(in the rows, 128 means zero)
Known rows, with every way that one mark hangs from another:
q_713[q_147[q_901] q_173 q_416 q_486]: [115 152 121  78 142 119 174  66 160 105 149 165 174 162 173  23 187  73
 106 117 115 144 179 119 114  96 122 191 158 142 147 139 144 182 107]
q_147[q_901[q_173[q_716[q_361[q_713]]] q_416]]: [ 98 133  62  88 174 148 157 154 160 140 201  76 177 145 126  28 149 112
 149 148 146 103 122 131 117 142  52 168 191 177 114 134 102 132  95]
q_4[q_584 q_722]: [ 89 121 159 101 140 140 120  99  99 128 131 118 127 114 119 107  82 101
  87 125 113 112 149 136 123 102 158 134 172 109 138 134  74 110 122]
q_901[q_416]: [134 124 100 122 136 128 134 117 111 134 125 112 154 118 147 124 131 149
 125 123 130 108 135 128 131 123 130 150 158 129 133 128 138 147 113]
q_713[q_416 q_486[q_242]]: [138 103 123 114 124  91 150  78 131 112 130 152 118 145 147  81 203 130
 122 123 118 140 150 131 133 108 126 138 148 134 155 126 163 195 113]
q_147[q_901]: [127 144 130 123 166 125 136 129 171 131 132 120 139 121 123 106 131 123
 147 129 128 126 131 108 133 122 125 116 143 127 118 147 122 117 128]
q_4[q_584 q_722[q_242]]: [104 129 164  90 158 126 126  81  57 128 174 130 121 106 103 129 101  83
  84 131  98 114 141 128 129 125 158 119 192 122 144 135  64 120 125]
q_722[q_242[q_128]]: [150 145 122  97 117 110 147 117  98 141 189 135 123 129 130 152 173 106
 139 113 121 125 149 150 150 135 117  91 167 148 146 128 104 124 133]
q_241[q_242]: [105 132 124 138 131 126 134 115 126 125 165 130 103 133 109 139 150 121
 139 111 148 127 108 114 138  93 115 106 132 122 138 112 131 138 130]
q_901[q_173 q_416]: [138 148  84 107 128 117 149  91  97 126 135 112 168 131 152  95 129 135
 133 122 128  98 119 144 130 138 112 171 148 165 117 124 127 161 117]
q_147[q_901[q_173 q_416]]: [134 159  81 104 167 114 157  94 141 129 141 101 179 126 147  72 132 131
 156 130 128  97 125 122 137 134 107 160 159 160 105 144 120 147 116]
q_901[q_173[q_716[q_361]] q_416]: [133 141  52  89 124 129 151 141 121 134 167  85 179 147 123  79 140 138
 107 150 140  90 112 147 117 131  76 192 180 177 124 111 106 135  99]
q_173[q_716 q_901[q_416]]: [ 98 135  79  96 123 143 125 110  93 149 116  73 130  95 138  86 135 153
 126 153 144  85 122 149 129 115 152 176 206 118 132 142 155 131 111]
q_4[q_722]: [ 89 122 142 111 118 144 118 112 117 118 125 127 136 132 118 123 100 105
 107 128 122 123 137 135 129 122 139 138 166 125 134 131 102 115 132]
q_926[q_128[q_242]]: [156 166  92 101 107 109 145  83 125 121 197 128 109 118 130 130 178 117
 154 140 119 133 148 133 145 171 136 113 134 151 138  98 107 149 149]
q_550[q_926[q_128]]: [164 145  84  99 136 146 131  65 136 118 200 124 131 118 127 134 146 112
 166 108 135 123 143 138 133 135 148 128 126 146 134  94 104 134 117]
q_4[q_584]: [131 130 145 118 150 122 132 121 107 139 130 120 122 108 129 112 111 124
 105 130 120 115 144 132 120 104 146 126 131 108 133 127 100 124 116]
q_713[q_147 q_173 q_416 q_486]: [119 139 125  86 103 122 164  65 120 102 148 177 165 169 176  45 182  79
  88 111 116 146 178 144 107 108 130 205 145 143 160 119 150 197 110]
q_550[q_926[q_128[q_242]]]: [168 170  74  85 132 124 143  44 120 121 234 118 116 105 130 130 167 110
 164 122 117 126 142 136 145 169 158 118 130 152 140  88  86 149 141]
q_716[q_147[q_901[q_173]] q_361]: [101 157  75 113 183 131 136 138 194 143 149 110 182 174 122  76 134  98
 151 128 136 117 128 152 119 140  82 134 145 192 119 142  79 130 129]
q_147[q_901[q_173[q_716[q_361]] q_416]]: [128 153  50  84 166 123 157 144 161 136 176  73 190 139 119  52 142 130
 129 157 141  92 113 125 120 125  77 178 189 171 112 133 100 125  98]
q_716[q_147 q_173 q_361 q_416]: [123 157  97 129 105 134 120 154 161 168 130 103 146 195 103 153 104 147
 127 146 123  95 141 162 103 144  84 149 147 165 151  95  84 156 102]
q_173[q_901]: [ 94 143 115 120 133 140 117 106 119 132 107 114 114 110 156 100 124 130
 142 137 135 117 123 144 131 125 140 134 150 106 130 149 143 128 136]
q_716[q_147 q_361 q_416]: [102 131  87 132 136 134 102 153 170 161 137 111 155 183 110 160 130 133
 145 125 139 113 149 165 112 140  88 134 146 161 154 100 100 154 100]
q_361[q_901]: [103 144 114 132 137 151 110 132 148 135 158 133 124 109 142 116 153 108
 148 106 139 148 131 150 130 123 116 112 127 140 143 133 138 138 124]
q_550[q_926]: [148 134 106 116 153 144 127  92 122 127 167 119 134 114 124 126 122 118
 135 111 123 122 121 132 127 125 149 134 128 132 132 115 105 128 120]
q_151[q_926]: [144 140 139 119 129 137 159 127 130 120 157 127 105 128 147 126 125 121
 117 142 110 120 117 144 127 101 138 139 120 131 110 138 100 135 115]
q_713[q_147[q_901] q_416 q_486]: [115 131 123  89 169 133 161  89 174  90 155 154 167 147 164  46 186  96
 113  99 116 144 158 130 126 108 118 173 158 127 152 130 144 175 118]
q_716[q_147[q_901[q_173]] q_361 q_416]: [104 165  66 113 168 121 126 130 205 159 148  99 177 193 109 104 130 117
 174 136 136 101 140 162 118 148  67 138 151 193 130 115  80 154 106]
q_722[q_242]: [139 136 133 115 147 117 134 112  90 128 174 139 123 119 113 157 142 111
 130 126 110 131 118 118 135 151 123 111 149 143 136 130 119 135 132]
q_242[q_128]: [131 141 117 106 102 124 139 133 137 140 148 123 130 137 145 124 157 123
 135 109 137 124 161 161 144 117 124 109 146 139 142 124 115 112 128]
q_173[q_716[q_147 q_361 q_416] q_901]: [ 70 142  59 107 124 149  94 149 156 179 129  72 127 159 103 117 135 139
 148 164 152  87 137 189 110 135 106 153 199 152 153 117 116 138  97]
q_361[q_713]: [ 99 108 141 134 135 154 129 138 128 132 158 129 113 130 133 104 136 104
 151 122 131 141 138 130 122 144  99 115 131 137 133 132 130 138 127]
q_713[q_173[q_716[q_147]] q_416]: [111 136  88  88  87 121 142  95 132 168 110 133 154 168 103  81 157  98
 115 166 134 123 162 160 107  99 146 182 178 188 140 140 138 153 105]
q_716[q_173[q_901]]: [107 171 126 120 102 144 134  99 110 136 104 106 111 118 150  98 101 145
 126 154 117 102 118 147 118 128 135 151 153 112 126 141 131 129 135]
q_716[q_173]: [147 155 141 126 100 130 143 126 117 133 124 120 125 139 123 125 104 141
 106 149 109 110 123 128 117 124 122 147 130 133 124 123 113 132 130]
q_716[q_147 q_361[q_901[q_173]]]: [ 76 159  60 120 149 153 110 141 172 147 176 126 163 163 146  88 157  82
 155 105 147 139 127 193 116 141  75 125 133 210 150 126  91 152 122]
q_713[q_147[q_901] q_486[q_242]]: [127 140 140 117 170 100 145 118 154  97 150 137 118 130 127  46 191  96
 129  99 119 125 154 112 131 112 131 126 154 126 139 138 140 160 125]
q_713[q_147 q_486]: [117 125 142 114 130 131 136 122 115  92 153 146 138 141 154  82 159  94
  88  89 123 133 149 140 115 125 128 161 135 122 153 106 128 159 123]
q_713[q_147 q_173[q_716 q_901[q_416]] q_486]: [ 93 157  86  74 102 139 147  88  66 126 140 109 148 119 174  17 170  98
  79 131 140  94 167 156 103 103 153 226 210 128 149 131 158 173  94]
q_361[q_713[q_173] q_901]: [ 76 144 119 130 119 164 124 124 133 151 187 149 116 129 154  69 159  64
 163 114 145 165 160 141 109 134  95 118 120 162 141 142 138 160 110]

Rows:
[ 55 121 101  94 127 162 156  78 136 128 161 148 149 172 214  17 181  82
 121 139 138 159 171 152  98 134  73 181 157 132 162 134 145 200  99]  q_716[q_361[q_713[q_173[q_901] q_416 q_486]]]
[112 165 101 111 110 142 139  88  91 144 101  87 136 113 170  92  99 164
 128 147 118  80 125 144 124 123 136 174 177 114 129 139 143 150 122]  q_716[q_173[q_901[q_416]]]
[ 93 113 138 131 128 166 140 158 133 140 161 124 145 196 146  80 139 100
 103 115 132 135 164 156  91 153  63 136 148 167 159 105  87 175 114]  q_716[q_147 q_173 q_361[q_713[q_486]]]
[ 90 128  43 113 148 167 101 176 155 169 169  86 170 136 124  97 168 119
 128 111 159 113 141 177 117 113 101 146 199 186 161 122 117 145  93]  q_173[q_716[q_147 q_361[q_901[q_416]]]]
[ 80 155  32 113 154 152 115 129 154 150 170 107 190 151 166  79 157 103
 153  93 150 117 137 191 119 131  80 148 160 211 152 123 102 174 107]  q_716[q_147 q_361[q_901[q_173 q_416]]]
[110 153 110  89 101 124 156  76 136 115 137 165 162 156 153  61 157  87
 118 129 109 131 162 139 113  99 132 196 142 152 146 132 148 169 120]  q_713[q_147 q_173 q_416]
[110 148  57 101 109 124 118 156 154 171 158  86 160 191  80 124 130 122
 133 157 144  90 129 188 106 147  79 170 171 202 139  93  87 148  92]  q_901[q_173[q_716[q_147 q_361 q_416]]]
[ 85 169 118 121 107 149 119 103 116 159  86 104 120 141 142  98 102 127
 135 145 125  98 137 172 113 125 145 141 163 141 135 146 118 140 140]  q_716[q_147 q_173[q_901]]
[111 107 132 106 118 162 168 125 150 111 173 144 154 185 170  68 161 115
  98 128 112 151 151 143  98 136  47 171 145 143 163  98 118 189 102]  q_716[q_173 q_361[q_713[q_416 q_486]]]
[145 139 135 126  98  81 148  94  95 132 130 156 105 149 137  76 179 102
 111 129 124 133 169 112 116 113 138 136 127 141 136 134 144 179 105]  q_713[q_173 q_486[q_242]]
[166 179 105  88 109 114 174  75 125 112 224 124  90 116 151 126 170 111
 143 155 102 126 137 155 143 147 149 122 126 154 116 108  81 156 136]  q_151[q_926[q_128[q_242]]]
[103 164 108 120 120 152 135 130 137 138 122  99 129 142 160  93 105 144
 114 158 121 109 112 147 112 133  99 158 150 113 136 133 110 128 127]  q_716[q_173[q_901] q_361]
[119 159  86 117 168 141 145 142 175 159 127  84 192 167 133  91 114 142
 122 133 126  90 147 126 114 120  94 152 182 166 135 136  87 139 111]  q_716[q_147[q_901[q_416]] q_173 q_361]
[ 57 139 113  96 127 161 147  73  71 119 155 134 142 132 216   4 168  74
 121 100 136 121 185 148 103 133 123 198 183 126 155 137 156 202 105]  q_361[q_713[q_147 q_173[q_901[q_416]] q_486]]
[117 112 124  92 128 134 149  87 133  88 148 161 161 151 168  68 180 101
  93  98 114 143 153 152 120 110 121 185 149 132 164 107 148 185 120]  q_713[q_147 q_416 q_486]
[ 83 141  58 120 126 156  88 182 184 181 178  94 140 157  89 129 164 119
 149 128 156 117 142 188 109 127  85 130 171 185 167 100 108 148  84]  q_173[q_716[q_147 q_361[q_901] q_416]]
[118 162  77 123 130 161 135 146 150 141 174 103 166 133 164  99 134 142
 120 117 130 114 124 143 116 126  77 154 158 148 152 112 115 156 101]  q_716[q_173 q_361[q_901[q_416]]]
[112 170  86 113 150 111 125 103 174 165 133 102 156 168 102 113 125 115
 182 135 131  95 144 162 124 146 107 134 150 191 119 130 101 157 112]  q_716[q_147[q_901[q_173]] q_416]
[129 160 118 102 162  87 157  94 142  93 165 134 129 141 135  19 185  84
 134 100 117 115 140 134 126 122 111 147 150 160 125 139 126 170 128]  q_713[q_147[q_901[q_173]] q_486[q_242]]
[ 97 161  64 127 132 165 116 149 154 164 153 103 176 151 154 104 134 128
 127 107 133 109 144 174 113 119  89 143 170 182 160 118 104 164 105]  q_716[q_147 q_173 q_361[q_901[q_416]]]
[141 158 102 105  71 110 132 125 117 169 142 111 122 155  85 126 131 128
 123 178 135 103 148 138 108 123 127 172 157 152 125 110 133 142  83]  q_713[q_173[q_716[q_416]]]
[ 95 106 135 100 175 121 159  92 167  94 181 152 123 141 145   7 221  78
 155  95 115 148 169 127 130 116  98 139 167 143 157 144 157 194 118]  q_361[q_713[q_147[q_901] q_416 q_486[q_242]]]
[120 163 130 126 142 129 142 126 166 158 109 107 147 156 107 105 110 121
 136 138 118 104 145 136 118 119 128 122 152 156 121 148 100 129 133]  q_716[q_147[q_901] q_173]
[ 79 135  93  94  98 163 141 109 146 158 191 144 126 129 132  48 190  70
 151 145 143 161 153 159 110 110 100 163 166 179 150 141 160 168  95]  q_361[q_713[q_173[q_716] q_416] q_901]
[122 160 141 103 147 122 159 104 140 111 154 153 157 153 157  34 160  66
  97 108 125 136 175 110 107 110 130 169 143 134 132 139 125 159 113]  q_713[q_147[q_901] q_173 q_486]
[ 88 119  84  90 188 168 145 179 170 125 208  84 171 133 124  29 162  99
 131 124 141 107 141 123 116 125  71 171 209 149 142 131 112 127  99]  q_173[q_716[q_361[q_713[q_147[q_901[q_416]]]]]]
[104 121 120 110 117 161 158 126 164 126 169 129 153 175 146  78 135 122
 126 150 110 139 131 137 109 134  54 164 142 150 152 114 115 160 113]  q_716[q_173 q_361[q_713[q_416]]]
[111 165  79  81 165 135 150 159 181 111 196 100 170 153 104  36 145  89
 119 137 132 104 109 138 114 125  80 180 172 171 120 130  87 106 119]  q_713[q_147[q_901[q_173[q_716[q_361]]]]]
[ 81 180  69  86  98 141 124 131 136 150 156  99 135 156 125  62 138 104
 122 166 135  90 148 161  99 122 103 205 185 135 149 119 125 145  91]  q_713[q_147 q_173[q_716[q_361 q_416] q_901]]
[100  94 133 105 135 122 147  92 129  91 172 163 113 149 153  32 217  82
 135  95 114 148 168 145 123 117 103 150 156 146 170 125 168 205 120]  q_361[q_713[q_147 q_416 q_486[q_242]]]
[115 131  96 115 102 123 101 146 136 178 127  90 124 155  66 149 132 139
 138 151 143  93 147 171 116 130 132 143 174 169 142 103 123 142  98]  q_173[q_716[q_147 q_416]]
[ 77 151  96 123 157 147 129 143 195 183 169 118 156 196 117  90 140  82
 181 141 143 127 182 138 100 147  67 126 156 182 143 130  93 171  88]  q_716[q_147[q_901] q_361[q_713[q_173]] q_416]
[ 90 165  91 117 119 149 125  90  97 162  83  84 147 133 162  93 104 151
 136 136 129  75 142 168 119 121 150 167 193 147 141 146 131 159 126]  q_716[q_147 q_173[q_901[q_416]]]
